Known rows, with every step that occurs
gulon lodisi lala: [  0 -20   9  -1  -4  28  -7   7  -7  -4 -11   5 -18 -41  -6  -5  13   9
  12 -19  -1  -2 -23   3  -1   2   2  -1]
kibit zasus: [ 12 -11  -2  18   0  23  -3  -1 -10 -10  12  13 -16  -5   5  16   9  69
 -10 -18  -8 -24 -14 -14   3   1   4  -7]
lala lodisi gulon bodem: [ -5 -25  -3  10  11  27  -9  12  -2   9  20  32 -15 -26 -24  21   7  17
   2   8  18 -18   5  10 -14  -3   1  20]
zasus gulon bodem: [  7 -34  -9  13   3  39  20  10 -20  27  12 -12  20 -25  17  -8   5 -12
  13   8  -2 -30  -2   5   7  -2  -4   6]
kibit bodem dosefub luruk: [ -3  19 -18   7   2  37 -26   2 -22   8  20  20  -6  14 -25   9 -16 -12
  20  20  12 -11  -6  11   5   3  -7  11]
kibit zasus gulon: [ 12 -26  -8   8   3  36   1 -10  -7   4   3 -11  -1  21   9  -2  14  42
  -8  -2 -18 -15  -6   7   0  -2   8  -4]
bodem kibit zasus: [  6  20   2  12  -5  13  20  10 -10 -27  33  15 -19  -8 -17  25   0  51
 -18 -22  12 -21  -5 -16   8   2   3   3]
lodisi lala bodem kibit luruk: [ -2  31  -6  -8   6 -24   3  -3 -17  12  -6   2 -24  32  14 -18 -16  20
   0 -24  10   2   6   5 -11  -1  -3   8]
bodem gulon zasus: [  9 -25  16   8  -1  32   4  -9  -3 -14  16 -24  33 -23  -6  14   5 -28
 -23 -39 -25   6   8 -17  14   1  -1 -26]
gulon zasus kibit bodem lala lodisi: [-13  49  48  14  20 -51 -13  29  20 -26 -19  41  50 -13  12  20   4   9
  -7  46 -10  42  14   8 -18   2  -2   0]
lodisi lala bodem: [  2 -30 -23   0   6  -4   3   1  -7  10   5   9 -48   3  24 -16  -5  41
   4 -21 -17  -7 -16  -5 -15  -1   5  -1]
luruk dosefub bodem gulon: [ 20 -35 -28 -12 -21 -16  -9 -30   8  14 -17 -48  18  -1   7  -8  -5  -9
   5  -1  -4  -2  -7 -11  17   1   1 -23]
luruk dosefub bodem kibit zasus: [ 10  20 -18  -3 -15 -43   5 -12  11  -3  -7 -17 -18  18   2  11  -3  46
  -1   7  18 -12  -1 -24   3   1   4  -1]
kibit bodem lala lodisi gulon zasus: [-20  62  26  10  18 -14 -43  36  27 -18  -7  45  10  -2 -21  15   9  20
 -10   9  20  43  16   6 -13  -1   1  16]
bodem lala lodisi: [ 10  10  25   7   0 -36 -31  18  10 -32 -22  24  16 -29  -6  12   3  74
 -15  17  -6   1 -11   9  -1   4   3  11]
gulon zasus kibit bodem dosefub: [-13  37  20  13  18  -2  27   6  -5  -1  43  10   6  33   0  19  -8 -69
  11  34   4  22   8   8   3   4  -5 -10]
bodem dosefub luruk: [  8 -17 -10   2  -4  42 -20 -11 -20   3  23   1 -15  10 -24  16 -16  -7
  10  15   0 -29  -4  20   8   4   1   8]
gulon bodem: [  7 -19  -4  21   1  25  18  18 -23  13  23  10   6 -53  11   9  -1  19
  12  -9   7 -37 -10 -17  10   1  -7   4]
dosefub bodem gulon: [ 16 -44 -23  -2 -17  11   6 -20  -4 -11   9 -19  11  -1  -5 -12  -8  -4
  -3 -16 -29  -8  -9 -22  16   0  -1 -14]
luruk dosefub bodem gulon lodisi: [  9 -28  -9 -17 -27  -8  -3 -21  12  -1 -36 -39  32 -31  -3 -17   7 -41
   3  -6  -4  -2 -15 -17  22   0 -10 -16]
kibit bodem gulon: [  4   0 -17   7  -7  33  -2   6 -14  -7  20   5  23 -20 -12   2  -3  -9
  -2 -25   0   4 -10 -11  21   1  -7 -15]
luruk dosefub bodem gulon zasus: [ 13 -24  -6  -5 -10 -27 -10 -30  17  11 -23 -54  32  -1  13   0   1 -36
  -6 -11 -18  14  11 -24  10   0  -1 -28]
dosefub bodem gulon zasus kibit: [  3 -38  11   1  -2  -4  32 -25   5  -8  14 -22  39  11  10   0  -6 -62
  -7   9 -44  17  17 -16  -2  -1   2 -27]
kibit zasus gulon lodisi: [  0 -17  12   2  -2  45   9  -2  -1  -9 -15  -2  14  -5   1 -10  25  11
 -10  -4 -15 -11 -14   1   5  -3  -3   2]
luruk dosefub bodem: [ 25 -24 -24   0 -14 -21   0 -20   4  24 -18 -29   2  -7  21 -13  -3  35
  23  14   6 -17 -16  -9   2   3   4  -8]
lala lodisi gulon: [  6 -29   0   1   5  36 -10  -4   5  -4  24  24 -19  -4 -33  13   9  39
  -2   2  13  -6  -6  23 -16   0  12  12]
bodem lala lodisi gulon zasus kibit: [-14  24  43   1  17 -14  -7  18  28 -15   6  30  17   2 -10  27   7  -5
 -10  31   5  33  27  36 -22   1  15   5]
lodisi lala bodem kibit zasus gulon: [-12   5 -19 -11   8 -15  12  -1   2  -3   5  -2 -52  53  10  -9  -1  25
 -19 -12 -15   4   7   2 -20  -5  10   9]
kibit zasus gulon lodisi lala: [ -8 -20   6  -5   3  29 -18  -5   1  -1 -31  -9 -21  10  -2  -7  25   8
  -3  -8 -20   9 -10  13  -9  -4   6   0]
luruk dosefub bodem kibit zasus gulon: [  9   8 -22 -11 -12 -28   9 -20  14  11 -20 -39  -3  46   7  -7   0  16
   0  24   8  -5   6   0   0  -1   8   3]
luruk dosefub: [ 23 -18 -10   3 -10   7  -1  -5  -4  24  -6 -26   9 -32  16   7   3  36
  15   0  23 -21 -17  11  10   5   6 -13]
luruk dosefub bodem lala lodisi gulon: [  4  20 -12 -15  -7 -53 -48   1  38   7 -38   0  -7  15  -9   1   2  43
   9  38  24  17   3  22 -10   1  12  17]
gulon zasus: [ 12 -14  21  18   5  24  11   1  -7  -5  17  -4  15 -28  11   7   7  16
  -5 -22 -12  -8  -3 -15   0   3   2 -11]

Rows
[  3   0 -15  -2  -7  -1  22  -9   2 -14   6 -11 -11  43  -5 -11  -2  21
  -9  10 -14 -10   4 -15  -1  -3   5  11] : dosefub bodem kibit zasus gulon
[ 19  42   7  -5 -11 -11   1 -10 -13  27 -14 -33  30  -4   7   6  -8  14
  10  -3  51 -12   6  20  15   5  -2  -5] : bodem kibit luruk dosefub
[ -9 -35  -7 -15   5  15  12  -1   1   9 -28  -6 -15   3  20 -43  11 -20
   4  -8 -21   2 -16   9 -13  -4  -3   8] : zasus gulon lodisi lala bodem
[-15  26  15   9  15  22   0  -1 -14  11  24  19  18  25  -7  21 -15 -69
  17  44  -3  13  20  19 -11   2  -4  -4] : gulon zasus kibit bodem dosefub luruk
[ 18 -10 -14 -19 -12 -30  -2 -48  -3  39 -37 -54  53  36  27 -10 -11 -48
  17  27  -1  12  15  23   7   1   0 -32] : zasus kibit luruk dosefub bodem gulon
[-17  14   7 -10   1   9  43  10   5 -26  -1  14  -1   9   4 -25  10  -6
 -28 -11  -8 -15  -5 -17   2  -5 -10  16] : lala bodem kibit zasus gulon lodisi
[-14   7   6   4   5  15  16  23  -2  -9  40  35 -16 -25 -43  29  -2  -2
  -6   3  40 -19  14   7 -10  -2   0  30] : lala lodisi gulon bodem kibit
[-17   0  -6 -13   5 -17   3   2   1 -13   6   5 -59  19  -5 -16  -3 -35
   1  -3  -4   0 -21  -2   3   0  -8  12] : gulon lodisi lala bodem dosefub
[-12  34  -7  11   1  26  -8  46  -3  17  22  27 -13 -36  -9  13  -1   8
  13  -8  42 -15   8  10  17   0   1  20] : lodisi gulon bodem lala
[-20   0   3  -9  -2  21   5   8  -7  -6  -3  13  18 -23 -13   0   5 -77
  13  -1  -5  34  -4  13   2   0  -4 -20] : zasus kibit bodem gulon lodisi lala
[-24  46   4   5  21  32  25  10   2  11  65  17 -21  52 -22  20  -5 -91
  19  26  30  29  20  29  -2   2   4  -1] : lodisi gulon zasus kibit bodem dosefub
[ 12  -5 -11   3 -14  -4  35   1  -7 -17  28   3  -6  -6 -11  -8 -16  26
   5   1   2 -21  -9 -24   6   2   0  12] : dosefub bodem kibit
[-22  24   5  -6   1 -20  16  16   5 -31  -4  31 -50   1  -4  -3   6  23
 -23 -33  -1  -3  -8 -27  -8  -4  -5  13] : gulon lodisi lala bodem kibit zasus
[ -2 -38 -11 -15 -16   4 -13 -16   3 -15 -24 -16  -8 -13 -19 -18   4 -39
   2 -23 -32  14 -12 -19   6  -2  -4 -10] : dosefub bodem gulon lodisi lala
[-14   0  -6   4  14   8 -12   6   1  -2  42  19 -43  21 -43  31  -1 -31
   0  28  27 -13   7  20  -2  -1  -2  26] : lala lodisi gulon bodem dosefub
[-16 -19  -5 -10  10   5  -5  -7   7  -1 -34   3 -34  26  21 -30  20   8
 -12 -12 -33   6  -9  -3 -18  -8  -1   6] : kibit zasus gulon lodisi lala bodem
[ 16  10   2  -7 -10 -90 -46  -4  31  -8 -60  -9  16  -6  12  -1  -1  67
   1  47   1   9  -9   1  -4   3   4   8] : luruk dosefub bodem lala lodisi
[ -8  20  20   1   9 -40 -35   8  35 -22 -18  19  -2  15 -14   1   4  20
 -11  18 -11  30  18  -4 -19  -2   8  20] : dosefub bodem lala lodisi gulon zasus
[  2  -2 -18   0   5 -11  22  -2  -7  -7  39   2 -41  32   7 -10 -14  -3
  -5   5  -5 -23 -17  -6  10   3  -5   8] : lala bodem dosefub
[-15   3  -5  -6  -6  29 -21  11  -7 -11 -13   7   4 -32 -23  -5   9 -42
   3 -31   1  26 -14  -7  12  -1 -10 -12] : kibit bodem gulon lodisi lala
[ 16  20 -13  -4 -17 -56 -23   5  18  12 -38 -20  10 -12  25 -10  -7  49
  18  23  14  -2 -11  -4  15   5   3   0] : luruk dosefub bodem lala
[  8 -33   1   4  -6   2   3 -21   5 -14   3 -27  25   2   1  -7  -2 -30
 -15 -23 -41  11   8 -37   9  -1  -4 -21] : dosefub bodem gulon zasus
[  3 -27  12  -4 -17  47  12   0  -8 -24   5  -5  32 -55 -21  -3  10 -34
 -14 -33  -8 -11 -16 -10  26   1 -10 -12] : bodem gulon lodisi
[  0 -19  -9  17   9  29   3   4 -14  16   3  -3   1   0  17   6  13  18
  -3   3  -8 -25   3  -7   2  -5  -3   3] : kibit zasus gulon bodem
[ -1  27   6  20  -2  -8  -5  41 -11   1   0  18  14 -56  15  11  -3  32
   6   0  17 -22  -3 -10  21   3  -8  11] : gulon bodem lala
[ 28   4 -14  -4 -10 -30 -23 -33  -6  44 -47 -41  26  21  32 -21  -4  28
  27  15  14  -6  -4   5   3   1  -3 -10] : kibit luruk dosefub bodem
[-12  54   2   4   9  -4 -41  35  16 -13  -1  52  -3  -7 -29  10   4  46
   3  17  31  24  -1  21  -6   0   4  22] : kibit bodem lala lodisi gulon
[ -3  -2  24  -4  15 -10  24 -26  -7  11  -7 -18  56  34  38 -12  -6 -63
 -21 -12 -30  19  30   3  -5  -3 -10 -30] : lala bodem gulon zasus kibit luruk
[ 16  25  -2   0 -10 -12  13 -14 -17   3  -4  -9  18  19  -1 -16 -17  17
  10   0  11 -14   4 -10   6   1  -7  10] : dosefub bodem kibit luruk
[-13  37  14 -15   2 -18   8   4 -11  -2 -26  11  -7   3   5 -27  -5 -12
  -3 -27  15   2   0  -2  -7  -2 -14  14] : gulon lodisi lala bodem kibit luruk
[ -9  27  33   5  13  -8 -36  22  27 -21  -3  24   4  -7 -21  20  11  28
 -18   4   9  28  17  16 -13   0  10  14] : bodem lala lodisi gulon zasus
[-11  19 -17   0   5 -27   8   9   0 -17  14  21 -67  27   4   6  -6  50
 -21 -29  -5  -5  -1 -21 -14  -2   5   6] : lodisi lala bodem kibit zasus
[ -8 -26  -4  -5   9 -14  -7 -10   6  -4  -1 -17 -17  12  15  -6  -1 -28
 -24 -47 -41  24  12 -20  -8  -3   1 -23] : lodisi lala bodem gulon zasus
[  7 -10  18  -4   4 -13   9 -39  -5  11 -18 -33  61  40  20 -10  -7 -69
  -3   8 -38  26  29  -2  -1  -2  -5 -30] : dosefub bodem gulon zasus kibit luruk
[ -7 -16 -29 -11   6   0 -31 -12 -12  15   6   5 -62  44  -3  -4 -21  -9
   8   7 -17 -12   0  16 -15   0   3  10] : lodisi lala bodem dosefub luruk
[-17  48  12   0  12  -8 -14  31  14  -8   9  58  10   6 -18  15  -1  13
  10  47  29  30   9  41 -15   1   8  15] : zasus kibit bodem lala lodisi gulon
[  7 -19  29  15  10  21  39   0  -7   2  27   1  27 -16  21  12   2 -14
   4   8 -15   0   7   6  -8   3   6 -19] : gulon zasus kibit
[ 15  17  35   1  10 -16   4 -25  -4  47 -32 -39  60   9  44   9   4 -26
  16  24  14  14  22  31  -6   3   2 -30] : gulon zasus kibit luruk dosefub
[ -4   4 -16  -5   1 -18  23  12  -7  -8  23  12 -47   3   3  -9 -15  27
  -4 -25   4  -8  -5  -9 -10   0   4   8] : lodisi lala bodem kibit
[ -5 -12 -17  14   4  60  16  22 -18  28  44  18 -22 -30 -10  11   2  -6
  18 -17  33 -30   2   6   6  -2   1  12] : lodisi gulon bodem
[  2 -31 -17 -24 -22 -20 -28 -25  15   8 -49 -46  -2 -14  -6 -14   6 -44
  11 -10 -10  20 -11  -6  10  -1  -1 -19] : luruk dosefub bodem gulon lodisi lala
[ -2  10   1  16  -5  14  39  29 -23  -3  41  16   4 -52  -9  18 -10   3
   3 -12  27 -37   0 -18  14   2  -9  14] : gulon bodem kibit
[-17  -6  -2 -20  -1   4  34  12   1  -9  -7  -1 -15   2  -1 -36   1 -34
  -4 -10  -3   3  -5   7  -9  -4  -3  18] : zasus gulon lodisi lala bodem kibit
